Each row was made from one walk, in order. Every step used is in the known rows, and no mark comes twice. Write each row's walk.
Known rows:
v > a > u > q: [ 1.61  1.28  0.21  1.15 -0.75  1.43  0.52 -2.27  3.21 -2.00 -1.30 -0.09
 -0.63  1.34 -0.46 -0.36 -1.72  1.47 -1.17 -4.06 -0.81 -1.11 -1.63 -1.07
  1.93]
u > a > s > q > r: [ 0.45  3.04  4.43  2.80 -4.41 -0.57  1.29 -2.47  0.64 -2.66 -2.40  1.01
 -0.04  1.34 -0.22  2.36 -4.66 -0.71  0.08 -5.22  2.18 -2.71 -4.81  0.65
  2.84]
u > a: [ 1.58  1.24  1.05  1.22 -0.89  0.55  0.37 -1.89  0.55 -1.16 -1.67  0.73
 -0.57  1.29 -0.80  1.15 -3.12  0.46 -1.60 -2.53  1.24 -0.52 -2.26 -0.27
  1.12]
q > u > a: [ 0.46  1.16  1.79  1.29 -1.58  0.23 -0.73 -2.35  0.48 -1.21 -0.71  1.13
 -0.48  1.04  1.28  1.36 -3.78  0.84 -1.98 -3.43  1.45 -1.21 -2.03 -0.05
  0.64]
a > s: [-0.63  1.85  1.67  1.01 -0.95  0.03  1.82 -0.97  1.46 -2.03  0.00  1.06
 -0.17  1.76 -0.68  0.66 -3.29  0.26 -0.95 -2.57  0.43 -1.89 -2.67 -0.82
  0.28]
a > s > q > r: [-1.73  2.68  4.24  2.06 -2.85 -0.80  1.53 -1.61  1.70 -3.96 -1.07  1.13
  0.32  1.41  0.23  2.11 -4.44 -0.24  0.95 -3.93  1.02 -2.78 -4.15  0.03
  2.26]
r > q > s: [ 0.19  0.64  0.87  2.08 -2.79  0.00  2.26 -1.46  1.79 -2.56 -1.33  1.27
  1.06  1.33 -0.05  1.38 -4.19  0.88  0.09 -3.07  1.70 -3.31 -3.15 -0.53
 -0.42]
d > a > s > q > r: [-2.28  1.63  4.65  2.25 -3.63  0.38  1.68 -2.36  1.70 -5.09 -1.66  1.09
  0.04  0.22  0.35  2.08 -3.31  0.47  0.90 -3.45  1.41 -2.57 -4.85  0.86
  2.93]
v > a > d: [ 0.01  2.47  0.37 -0.19 -1.04 -1.46  0.62 -2.01  3.09 -2.17 -1.24  1.96
 -0.10 -0.30 -0.24  0.38 -0.80  0.66 -0.65  0.39  0.27  0.28 -0.21 -0.83
 -1.77]
u > a > s > q > r > k: [ 2.10  2.75  3.35  4.19 -4.58  0.32  1.18 -2.06  1.16 -3.07 -2.84  0.75
 -0.58  0.56 -1.54  2.28 -5.74 -0.22  0.82 -5.52  2.06 -2.84 -3.68  1.09
  3.65]
d > a > s > q: [-1.09  1.14  1.62  2.29 -2.26  1.13  1.66 -2.27  1.40 -3.84 -1.56  0.44
  0.09  0.85 -1.16  0.70 -3.17  0.60  1.17 -3.12  1.31 -1.07 -4.84  0.57
  1.67]
d > a: [-1.21 -0.22  1.02  0.64 -0.12  1.53  0.80 -1.76  1.66 -3.67 -0.97  0.83
 -0.53  0.15 -0.24  0.84 -1.81  1.58 -0.88 -0.78  0.56 -0.29 -2.31 -0.07
  1.19]
k > r > q > s > a > u: [ 0.54  1.09  4.51  2.12 -4.43  1.68  2.08 -2.11  3.66 -3.68 -3.09  1.82
  0.37  0.83  1.10  0.57 -4.28  1.51 -1.66 -4.19  0.97 -3.20 -4.87  0.70
  0.77]
k > r > q > u > a: [ 0.78  0.89  3.67  1.75 -3.07  1.11  0.43 -2.66  1.42 -1.28 -2.08  1.17
 -0.22  0.70  0.81  2.51 -4.75  1.72 -0.93 -5.11  1.97 -2.32 -3.25  0.72
  0.65]
k > r: [-1.34  0.66  3.40 -0.31  0.26  0.77  1.19 -0.88  2.17 -3.30 -0.97  1.00
 -0.24  0.90  0.14  1.90 -3.68  1.31 -0.87 -1.32  0.28 -0.35 -1.81 -0.78
  1.01]
v > a: [-0.43  0.94  0.26 -0.11 -0.38  0.46  1.15 -2.54  2.71 -2.75 -1.13  0.16
 -0.12  0.23  0.34  0.63 -1.09  1.58 -1.14 -0.92 -0.20  0.91 -0.98 -0.54
 -0.23]
k > r > q > s > a: [-0.16  0.38  4.53  1.40 -5.15  1.11  2.40 -2.37  3.05 -3.90 -3.05  1.32
 -0.03  0.63  1.44  1.54 -4.41  1.29 -0.48 -2.26  1.76 -2.03 -4.00  0.89
  0.37]
r > q > u > a > v > c: [ 0.94  0.77  2.21  1.42 -1.98 -0.36  1.06 -3.20  0.91  1.24  0.05  3.11
 -1.17  2.95  0.29  2.83 -3.16  1.97  0.23 -4.13  2.65 -1.98 -2.53  0.38
  1.60]
k > r > q: [-0.33  0.54  2.65  1.02 -0.83  1.10  1.83 -1.18  2.63 -2.46 -1.67  0.89
  0.13  0.99 -0.79  1.97 -4.02  1.69  0.20 -2.85  0.60 -1.55 -2.67 -0.24
  0.53]
r > q > u > a > v: [ 0.67  0.90  1.51  2.83 -3.12 -0.71  0.37 -2.49  0.19  1.16  0.02  2.18
 -0.45  2.11 -0.39  2.06 -3.94  1.39 -0.55 -5.35  1.91 -2.93 -4.51  0.73
  0.59]
u > q: [ 0.73  0.57  0.88  1.00 -0.45  0.65  0.37 -0.96  1.41 -2.12 -0.32  0.24
 -1.03  2.19 -0.82  0.69 -3.80  0.46  0.35 -2.58  0.32 -1.45 -1.41 -1.38
  2.22]
r > q: [ 0.51  0.76 -0.13  1.87 -0.41  0.45  1.39 -1.28  2.10 -1.67 -1.03  0.73
  0.06  1.42 -1.36  0.93 -3.24  1.22  0.29 -2.78  0.36 -1.74 -2.55 -0.35
 -0.04]

Write each row's walk:
[-1.27  0.45  3.22  1.15 -4.10 -0.84  1.66 -1.86  1.15 -2.36 -0.19  2.59
 -0.57  1.93  1.12  0.92 -3.30  0.58 -1.17 -0.97  1.35 -1.61 -4.35  0.10
  0.81]
q > s > a > v
[ 0.60  1.87  4.64  2.29 -4.65  0.79  1.64 -2.63  1.40 -0.82 -1.87  1.32
 -0.12  1.05  0.62  2.33 -5.14  1.06 -1.15 -6.49  2.39 -3.54 -4.26  0.96
  0.56]
k > r > q > u > a > s
[-1.63  2.13  1.84  2.04 -2.29 -0.43  0.56 -2.04  1.24 -2.71  0.06  0.79
  0.34  1.89  0.75  1.13 -4.91  0.31  0.80 -4.57  1.14 -1.99 -4.02 -0.06
  0.61]
a > s > q > u
[ 1.25  0.63  2.59  2.39 -2.13  0.75  0.25 -0.57  2.27 -3.82 -0.89  0.51
 -1.64  0.86 -0.56  1.92 -5.07  0.79  0.74 -3.33  0.32 -3.09 -0.33 -0.63
  4.09]
u > q > r > k
[ 0.22  1.40  2.39  1.59 -3.05  0.82  0.80 -1.88  2.69 -3.67 -1.69  1.69
  0.02  1.07  1.62 -0.49 -3.23  0.67 -2.67 -2.51  0.37 -2.10 -3.69 -0.19
  0.69]
q > s > a > u
[-1.25  0.77  1.96  1.22 -1.68  1.23  1.95 -1.76  1.50 -3.42 -0.66  0.95
 -0.39  0.49 -0.54  0.63 -2.08  1.01 -0.96 -2.03  0.91 -1.61 -3.28  0.03
  1.04]
d > a > s
[-1.06  0.38  3.73 -0.17 -3.05 -0.61  2.30 -2.59  1.96 -2.27 -0.11  3.49
 -1.26  2.84  1.63  1.72 -2.44  1.22 -0.35  0.17  2.13 -0.65 -2.42 -0.23
  1.92]
q > s > a > v > c
[ 1.98  2.90  0.99  1.16 -1.38 -1.38 -0.15 -1.43  1.00 -0.77 -1.65  2.58
 -0.49  0.69 -1.31  0.83 -2.82 -0.53 -1.13 -1.15  1.71 -1.12 -1.44 -0.60
 -0.37]
u > a > d
[ 0.91  0.39  2.68  1.37 -4.75  0.71  0.90 -2.06  1.95 -3.52 -1.68  0.68
 -1.16  2.00  1.38  0.22 -4.22  0.12 -0.41 -2.04  1.45 -1.95 -2.75 -0.30
  2.05]
u > q > s > a
[ 0.28  2.45  1.81  0.62 -1.97 -1.10 -0.12 -1.33  2.62 -2.52 -1.40  2.51
 -1.44  0.60  0.05 -0.49 -2.33 -0.14 -0.78  0.94  0.50 -0.17 -1.43 -0.09
 -0.85]
s > a > d
[-0.33  1.00  3.66  0.90 -1.84  0.01  0.33 -0.97  1.79 -3.35 -0.43  0.79
 -1.06  1.56  0.66  2.05 -3.90  0.37  0.02 -2.97  0.39 -2.90 -1.46 -1.03
  3.48]
u > q > r
[-2.22  1.08  2.19  2.24 -2.92  0.84  0.60 -2.85  1.20 -3.88 -0.51  0.77
  0.11  0.66  0.83  1.02 -3.88  1.07  0.77 -4.05  1.54 -1.84 -4.62  0.87
  1.32]
d > a > s > q > u
[ 0.21  2.03  4.61  1.36 -5.62 -0.79  1.96 -1.89  3.49 -3.47 -3.04  3.23
 -0.02  0.17  0.83  1.18 -4.19  0.30  0.03 -1.00  2.30 -2.69 -3.27  0.57
 -1.15]
k > r > q > s > a > d
[ 0.65  1.48  1.22  2.29 -2.20  0.08 -0.98 -3.01  0.27 -1.78 -1.59  0.55
 -0.01  1.43  0.63  1.46 -4.81  0.47  0.12 -4.55  1.91 -0.68 -3.59  0.50
  1.34]
s > q > u > a
[ 0.58  1.41  1.61  1.45 -0.68  1.33  0.02 -1.61  2.86 -2.84 -1.51  1.14
 -1.02  1.29  0.27 -1.01 -2.38  1.06 -2.54 -2.37 -0.91 -0.71 -3.09  0.01
  1.04]
s > a > u
[ 0.63  0.55  1.83  2.31 -4.79  0.56  1.85 -2.40  2.59 -3.08 -2.41  1.21
  0.05  1.14  0.94  0.37 -3.79  0.87 -0.42 -2.28  1.55 -2.14 -3.73  0.65
 -0.28]
r > q > s > a
[ 0.38  0.48  1.58  1.18 -2.73  0.14  1.23 -1.24  1.19 -3.01 -0.57  0.75
 -0.09  2.07  0.42  1.22 -4.60  0.10  0.18 -2.81  1.54 -2.97 -2.10 -1.54
  1.84]
u > q > s
[ 0.27  1.63  3.61  1.61 -1.10  0.52  0.03 -0.69  2.37 -3.21 -0.47  1.19
 -0.69  1.72  0.47  1.16 -3.76  0.53 -1.16 -4.79 -0.50 -4.10 -2.30 -1.23
  3.82]
a > u > q > r
[ 1.34  1.21  1.70  2.99 -4.00  1.17  1.52 -2.10  3.16 -2.95 -2.46  1.59
  0.29  1.27  0.64 -0.40 -3.64  1.03 -1.53 -4.13  0.73 -3.31 -4.48  0.56
  0.25]
r > q > s > a > u
[ 1.36  0.28  2.78  3.33 -2.22  2.59  0.09 -1.06  2.96 -4.89 -1.50  0.76
 -1.56 -0.23 -0.68  1.07 -3.75  1.70 -0.36 -4.82 -0.06 -3.82 -1.83  0.13
  5.29]
d > a > u > q > r > k
[-0.23  0.37  2.32  2.55 -5.22 -0.58  2.33 -2.21  1.70 -1.50 -0.91  2.44
 -0.25  2.05  0.18  1.02 -3.58  0.89 -0.05 -2.60  1.66 -2.80 -5.23  0.83
  0.36]
r > q > s > a > v
[ 1.59  1.11  0.93  2.57 -2.69  0.52  0.02 -2.66  0.96 -0.41 -1.42  0.95
 -0.22  1.18  0.36  1.52 -4.08  1.32 -0.89 -5.07  1.80 -2.43 -2.88  0.67
  0.19]
r > q > u > a
[ 0.13  1.31  2.04  2.98 -1.75  0.26  0.26 -1.12  2.27 -4.71 -1.77  0.57
 -0.36  0.20 -0.72  2.20 -5.27  0.72  1.80 -3.01  0.50 -1.51 -1.97  0.31
  3.03]
s > q > r > k
[ 1.93  2.81  1.05  2.51 -3.27 -1.44 -0.56 -2.14  1.33  0.03 -1.46  2.73
 -0.22  0.68 -0.19  1.25 -3.82  0.27 -0.36 -3.69  2.33 -3.00 -2.24  0.36
 -1.38]
r > q > u > a > d
[ 1.35  2.02  1.93  3.18 -4.23  0.26  1.17 -2.68  0.86 -0.03 -1.17  1.13
 -0.06  1.60  0.09  1.28 -4.33  0.67 -1.05 -6.33  2.21 -3.79 -3.98  0.77
 -0.05]
r > q > u > a > s
[ 0.30  2.15  2.59  1.80 -3.19  0.02  0.47 -2.38  0.34 -0.87 -0.41  1.18
 -0.44  1.49  0.98  1.23 -4.07  0.36 -2.11 -4.79  1.85 -2.57 -3.11  0.05
  0.53]
q > u > a > s
[ 0.00  2.31  2.89  3.47 -3.22  0.03  1.50 -1.12  2.15 -4.34 -1.37  0.80
 -0.29  0.59 -1.04  2.05 -5.61  0.14  1.66 -4.30  0.86 -2.93 -3.10  0.47
  2.86]
a > s > q > r > k
